Each row was made from one small tree. The marks that hang from a mark follow it in brackets, in the order of their numbers. Every link used is in the known rows. Write each row's tree.
Known rows
q851[q137[q473[q443]]]: [ 1.48 -1.33  1.05  0.86  1.26 -1.17 -0.76  0.30  0.21  1.93  0.72 -1.13
 -0.69 -1.09  2.86 -1.39 -0.96  0.71  0.63 -0.38 -1.56  0.82 -0.04]
q384[q835[q443[q473[q137]] q599]]: [ 0.70 -0.68 -0.61  2.94 -0.77  2.48  2.04 -0.80  0.76 -0.24  1.82  1.45
 -0.46  0.34 -0.14  0.63  0.97  0.52  0.24 -0.82  0.69  0.07  1.24]
q384[q835]: [ 0.13 -0.18  0.99  0.83 -0.30  1.15  0.80 -0.61  0.41  0.27  0.41  0.90
 -0.28  0.02 -0.83  0.41  0.12 -0.68 -0.45 -1.17  0.19  0.64  0.24]
q137[q473[q443[q835] q599]]: [ 0.22 -0.21 -0.14  1.15  1.48 -0.13  0.37  0.30  0.76  1.91  0.19 -1.54
 -0.77 -0.01  4.56 -0.81 -1.38  0.29  1.13 -0.48 -0.51  0.13 -0.62]
q443[q473 q835[q599]]: [ 0.65 -0.90 -2.86  2.69 -0.48  1.09  1.98  0.38  1.00  0.06  1.04  0.27
 -0.11 -0.08  1.14  1.26  0.70  0.33  0.67 -0.22  0.56 -1.47  0.38]
q439[q55 q599[q473 q835 q851]]: [-2.16 -0.06  1.57 -0.60 -0.10 -6.21  1.05 -1.49 -0.20 -1.07 -0.50 -1.15
 -0.61  0.20 -1.39 -2.07 -0.81 -0.82  0.42 -1.00 -0.30  0.94 -2.40]
q137[q473[q443]]: [ 1.22 -0.57  0.40  0.53  1.80 -0.28 -0.07  0.45  0.43  1.23 -0.48 -0.42
 -1.11 -0.22  2.96 -0.49 -0.76  0.14  0.68  0.48 -0.90  0.64 -0.02]
q384[q835[q443 q599[q473]]]: [ 0.82 -0.72  0.53  2.30 -0.61  0.87  1.73 -0.74  0.44 -0.09  1.97  1.66
 -1.09 -0.26 -0.93  0.55  1.07 -0.56  0.68 -0.99  0.70  0.30  0.91]
q473[q443 q599[q835]]: [-1.13  0.90 -0.62  0.13  0.87 -0.32  0.37 -0.28  0.74  1.41  0.65 -2.24
 -0.64  0.46  4.58 -0.82 -0.66 -0.13  1.10 -1.18  0.04  0.12 -1.21]
q443[q835[q384]]: [ 0.32 -0.20 -0.51  2.36 -0.82  1.01  0.85  1.25  0.87  0.64  0.98  0.85
  0.31  0.29  1.13  1.21  0.16 -1.63  0.76 -1.55  0.69 -0.97 -0.47]
q137[q473[q443 q599]]: [ 0.24 -0.09  0.38  0.37  1.61 -0.30  0.02 -0.14  0.33  1.65 -0.05 -1.59
 -0.89 -0.01  4.32 -1.22 -1.22  0.80  0.88 -0.01 -0.64  0.54 -0.46]
q473[q137]: [ 0.03 -0.49 -0.14  0.24 -0.01  1.25  0.00 -0.22  0.35  0.54  0.14 -0.49
  1.34  0.34  1.57 -1.17 -0.95  1.30  0.24 -0.41 -0.29  0.42  0.07]
q384[q835[q443 q599[q473 q851]]]: [ 0.73 -0.83  0.77  1.89 -0.62  0.41  1.80 -0.83  0.45 -0.07  2.17  1.61
 -1.01 -0.23 -0.89  0.44  0.91 -0.72  0.82 -1.78  0.82  0.24  1.03]
q599[q835[q384 q443[q473[q137]]] q851]: [ 0.45 -0.78 -0.70  1.60 -0.74  1.28  1.18  0.13  1.50  0.25  1.80  0.73
 -0.25  0.83  2.14  0.28  0.30 -0.40  1.16 -3.46  0.36 -0.06 -0.58]
q183[q55]: [-0.12 -0.47  0.37 -0.07  0.34 -0.51 -0.96  0.04 -0.51 -0.50  0.40  0.42
  1.35 -0.21 -0.14  0.18 -0.46 -0.27  0.09  1.17  0.63 -0.60 -0.45]
q439[q55]: [-1.21  0.55  0.31 -0.37  0.02 -2.43  0.41 -0.09 -0.63 -1.13 -1.36 -0.37
  0.01  0.59 -1.02 -0.52 -0.83  0.26 -0.47  1.29 -0.04  0.41 -1.09]
q384[q835[q443[q473]]]: [ 0.36 -0.48 -0.54  2.61 -0.31  1.96  1.72 -0.32  1.19  0.03  1.00  1.68
 -0.63  0.55 -0.27  1.00  0.17 -0.24 -0.29 -1.15  0.36  0.32  0.54]
q443[q473[q137 q599[q851]] q835[q384]]: [-0.35 -0.80 -2.14  2.85 -0.80  2.06  2.00  0.31  1.73  1.43  1.47 -0.48
  1.53  1.05  4.65 -0.04 -1.18  0.83  0.97 -2.91  0.73 -1.06 -0.74]
q851[q137 q599[q835]]: [ 0.06 -0.61  0.19  0.72  0.20 -0.30 -1.17 -0.93  0.46  1.52  2.79 -2.15
 -0.08 -1.14  1.74 -1.89 -0.30  0.83  0.62 -2.48 -2.38  1.17 -1.68]
q384[q835[q599[q473]]]: [ 0.77 -0.70  1.16  0.95 -0.48  0.37  1.31 -1.10  0.03  0.14  1.24  1.00
 -0.74 -0.67 -0.97  0.15  0.98 -0.47  0.38 -0.87  0.43  0.47  0.60]
q439[q55[q183] q599[q473]]: [-2.58 -0.08  1.67  0.39  0.42 -6.62  1.03 -0.78 -0.69 -1.71 -1.50 -1.16
  0.51  0.31 -2.51 -2.13 -1.41 -0.48 -0.03  1.72  0.09  0.56 -1.98]
q137[q473]: [ 1.05 -0.77  0.71  0.16  0.92  0.08 -0.24 -0.08  0.12  0.74 -0.37 -0.26
 -0.73 -0.43  1.29 -0.68 -0.55  0.72  0.30  0.28 -0.87  0.65 -0.10]
q851[q599]: [-0.60  0.41 -0.44  0.39  0.30  0.43 -0.46 -0.72  0.14  0.33  1.58 -0.95
  0.25 -0.06  0.70 -0.78 -0.14  0.49  0.19 -1.02 -1.19  0.56 -0.99]
q137[q473[q443[q835] q599[q851]]]: [ 0.14 -0.32  0.11  0.75  1.47 -0.59  0.42  0.22  0.72  1.93  0.41 -1.58
 -0.70  0.02  4.61 -0.92 -1.54  0.11  1.26 -1.26 -0.38  0.11 -0.47]
q851[q137]: [ 0.63 -0.93  0.76  0.48  0.00 -0.95 -0.71 -0.01 -0.08  1.07  1.04 -0.84
  0.08 -0.93  0.79 -1.06 -0.42  0.61  0.14 -0.72 -0.93  0.38 -0.02]

Write each row's tree
[-1.77 -0.29  1.85  0.06  0.63 -7.15  0.83 -0.93 -0.44 -0.32 -0.22 -1.30
 -0.42  0.03 -0.06 -2.40 -1.46 -0.65  0.50 -0.45 -0.50  0.88 -1.69]	q439[q55 q599[q473[q443] q851[q137]]]
[ 0.39 -0.65 -0.58  2.71 -0.31  2.35  1.70 -0.39  1.32  0.20  1.04  1.50
 -0.16  0.68  0.26  0.59 -0.15  0.20 -0.20 -1.30  0.27  0.46  0.57]	q384[q835[q443[q473[q137]]]]
[ 0.37 -1.20 -2.93  2.61 -0.02  1.86  1.67  0.62  1.78  0.88  0.36 -0.02
  1.13  0.49  2.65  0.40 -1.09  0.92  0.38 -0.99 -0.08 -0.76 -0.26]	q443[q473[q137] q835]
[-0.61 -0.74 -2.94  2.46 -0.25  1.86  1.78  0.04  1.69  1.31  0.78 -1.20
  1.37  0.73  4.00 -0.32 -1.52  1.58  0.59 -1.49  0.18 -0.89 -0.70]	q443[q473[q137 q599] q835]
[ 0.84 -0.59  1.01  1.10 -0.04  0.21  1.40 -0.85  0.18  0.39  1.21  0.92
 -0.96 -0.58 -0.15  0.24  0.86 -0.75  0.57 -0.78  0.40  0.47  0.63]	q384[q835[q599[q473[q443]]]]
[ 1.53 -0.69  0.14  1.80  1.20  0.27  0.51  0.86  0.59  1.31  0.40  0.01
 -1.13 -0.25  3.30  0.12 -0.14 -0.50  1.29 -0.03 -0.37 -0.02  0.08]	q137[q473[q443[q835[q384 q599]]]]
[-0.99  0.26 -0.01  0.34  0.45  0.73  0.57 -0.39  1.10  2.05  1.40 -2.27
  0.87  1.06  6.64 -1.87 -1.51  0.50  1.72 -3.15  0.22  0.37 -1.08]	q473[q137 q443 q599[q835[q384] q851]]
[-0.17 -0.78 -1.78  2.85 -0.79  0.86  1.76  0.46  1.46  1.42  1.73 -0.44
  0.63  0.52  3.83  0.41 -0.66  0.14  0.86 -2.88  0.60 -1.24 -0.81]	q443[q473[q599[q851[q137]]] q835[q384]]
[ 0.88 -1.28  1.04 -0.46  0.73 -1.41 -0.41 -0.24  0.68  1.57  1.15 -1.41
 -0.95 -0.92  2.44 -1.28 -0.62 -0.23  1.07 -2.99 -1.21  0.84 -0.73]	q599[q835 q851[q137[q473[q443]]]]
[ 1.39 -1.98  1.21  1.12 -0.30 -1.89  0.62  0.11  1.32  1.47  2.71  0.51
 -0.97 -0.78  2.19 -0.87 -0.19 -1.18  2.09 -4.34 -0.46  0.68 -1.27]	q599[q473 q835[q384 q443] q851[q137]]
[ 0.60 -1.72  0.02  0.15  0.26 -1.01  0.92 -0.40  1.58  1.00  1.60  0.00
 -0.18 -0.19  2.10 -1.33 -1.06 -0.12  1.89 -3.49 -0.43  0.87 -1.01]	q599[q473[q137] q835[q443] q851]
[ 0.65 -0.43 -0.80  2.31  0.36  1.18  1.08  1.05  1.01  1.38  1.38 -0.16
  0.79  0.62  4.50 -0.11 -0.48 -0.56  1.73 -1.41  0.53 -0.56  0.38]	q473[q137 q443[q835[q384 q599[q851]]]]
[-2.04  0.18  1.35  0.15  0.01 -5.78  1.00 -1.19 -0.61 -1.23 -0.97 -0.72
 -0.26  0.31 -1.69 -1.86 -0.85 -0.32 -0.03  0.90 -0.21  0.76 -1.92]	q439[q55 q599[q473]]
[ 1.02 -1.11  1.00 -0.23  0.74 -2.07  0.83  0.29  1.28  1.43  1.18  0.30
 -1.09 -0.34  3.25 -0.34 -0.20 -2.08  2.07 -3.54 -0.11  0.59 -1.49]	q599[q473[q443] q835[q384] q851]
[-0.11 -0.38 -0.25  0.01  0.60 -0.57 -0.19 -1.01  0.79  0.88  1.83 -1.08
 -0.38 -0.71  1.32 -1.27 -0.26  0.06  1.02 -2.06 -1.72  1.14 -2.12]	q851[q599[q473 q835]]
[ 1.17 -1.40  0.09  1.76 -0.46 -1.50  1.09 -0.30  0.00  0.05  3.01  0.60
 -1.02 -0.79  0.31 -0.47  0.93  0.25  1.89 -1.22  0.47 -0.36  1.09]	q835[q443 q599[q473 q851[q137]]]
[-0.93  0.83 -0.83  1.97  0.41  0.16  0.97  0.78  0.94  1.74  1.15 -1.28
 -0.02  0.80  5.12  0.08 -0.83 -1.01  1.38 -1.53  0.80 -0.81 -0.86]	q473[q443[q835[q384]] q599]
[-0.42 -0.17 -1.61  1.00 -0.33  1.10  1.17 -0.65  0.94  0.51  0.54 -0.83
 -0.02  0.56  2.86 -0.17 -0.08  1.26  0.24 -1.12  0.10 -0.27 -1.00]	q443[q473[q599[q835[q384]]]]
[-1.50  0.43  0.21 -0.95 -0.41 -0.44  0.22 -1.16  0.25  0.77  1.06 -2.10
  0.04  0.22  2.25 -1.24 -0.60  0.43  0.73 -2.63  0.29  0.06 -1.09]	q473[q599[q835 q851]]
[ 1.06 -1.45  0.91 -0.07  0.72 -1.21  0.82  0.13  1.52  1.80  1.27 -0.04
 -0.15 -0.11  4.36 -1.17 -0.85 -1.18  2.23 -3.82 -0.31  0.88 -1.44]	q599[q473[q137 q443] q835[q384] q851]
[ 1.04 -1.04 -0.72  2.23 -0.45  0.23  1.33 -0.30  0.25 -0.25  2.30  0.83
 -0.50 -0.24  0.63 -0.38  0.90  0.83  1.74  0.10  0.58 -0.27  0.96]	q835[q443 q599[q473[q137]]]
[-1.14 -0.05  0.10  0.24 -0.50 -0.59  0.17 -0.91  0.51  1.13  2.05 -2.06
 -0.16  0.06  2.67 -1.48 -0.72  0.67  1.02 -3.05  0.03  0.10 -0.91]	q473[q599[q835[q443] q851[q137]]]
[ 1.06 -0.01 -0.19  3.46 -1.65  1.78  1.31  0.44 -0.10 -0.83  2.83  1.94
 -0.78  0.54  0.35  1.18  2.47 -0.47  1.46 -0.32  1.53 -1.05  1.14]	q835[q384 q443 q599]
[ 0.38 -0.23 -0.62  1.75 -0.85  0.20  1.15 -0.19 -0.20 -0.94  2.41  0.81
 -0.84  0.15 -0.47  0.48  1.50  0.11  1.27 -0.57  1.16 -0.88  1.58]	q835[q443 q599[q851]]
[ 0.14 -0.37  0.28  0.57  0.57  0.47  0.08 -0.63  0.53  1.13  0.50 -1.37
 -0.92 -0.09  2.83 -1.25 -0.75  1.16  0.83 -0.79 -0.67  0.62 -0.85]	q137[q473[q599[q835[q443]]]]
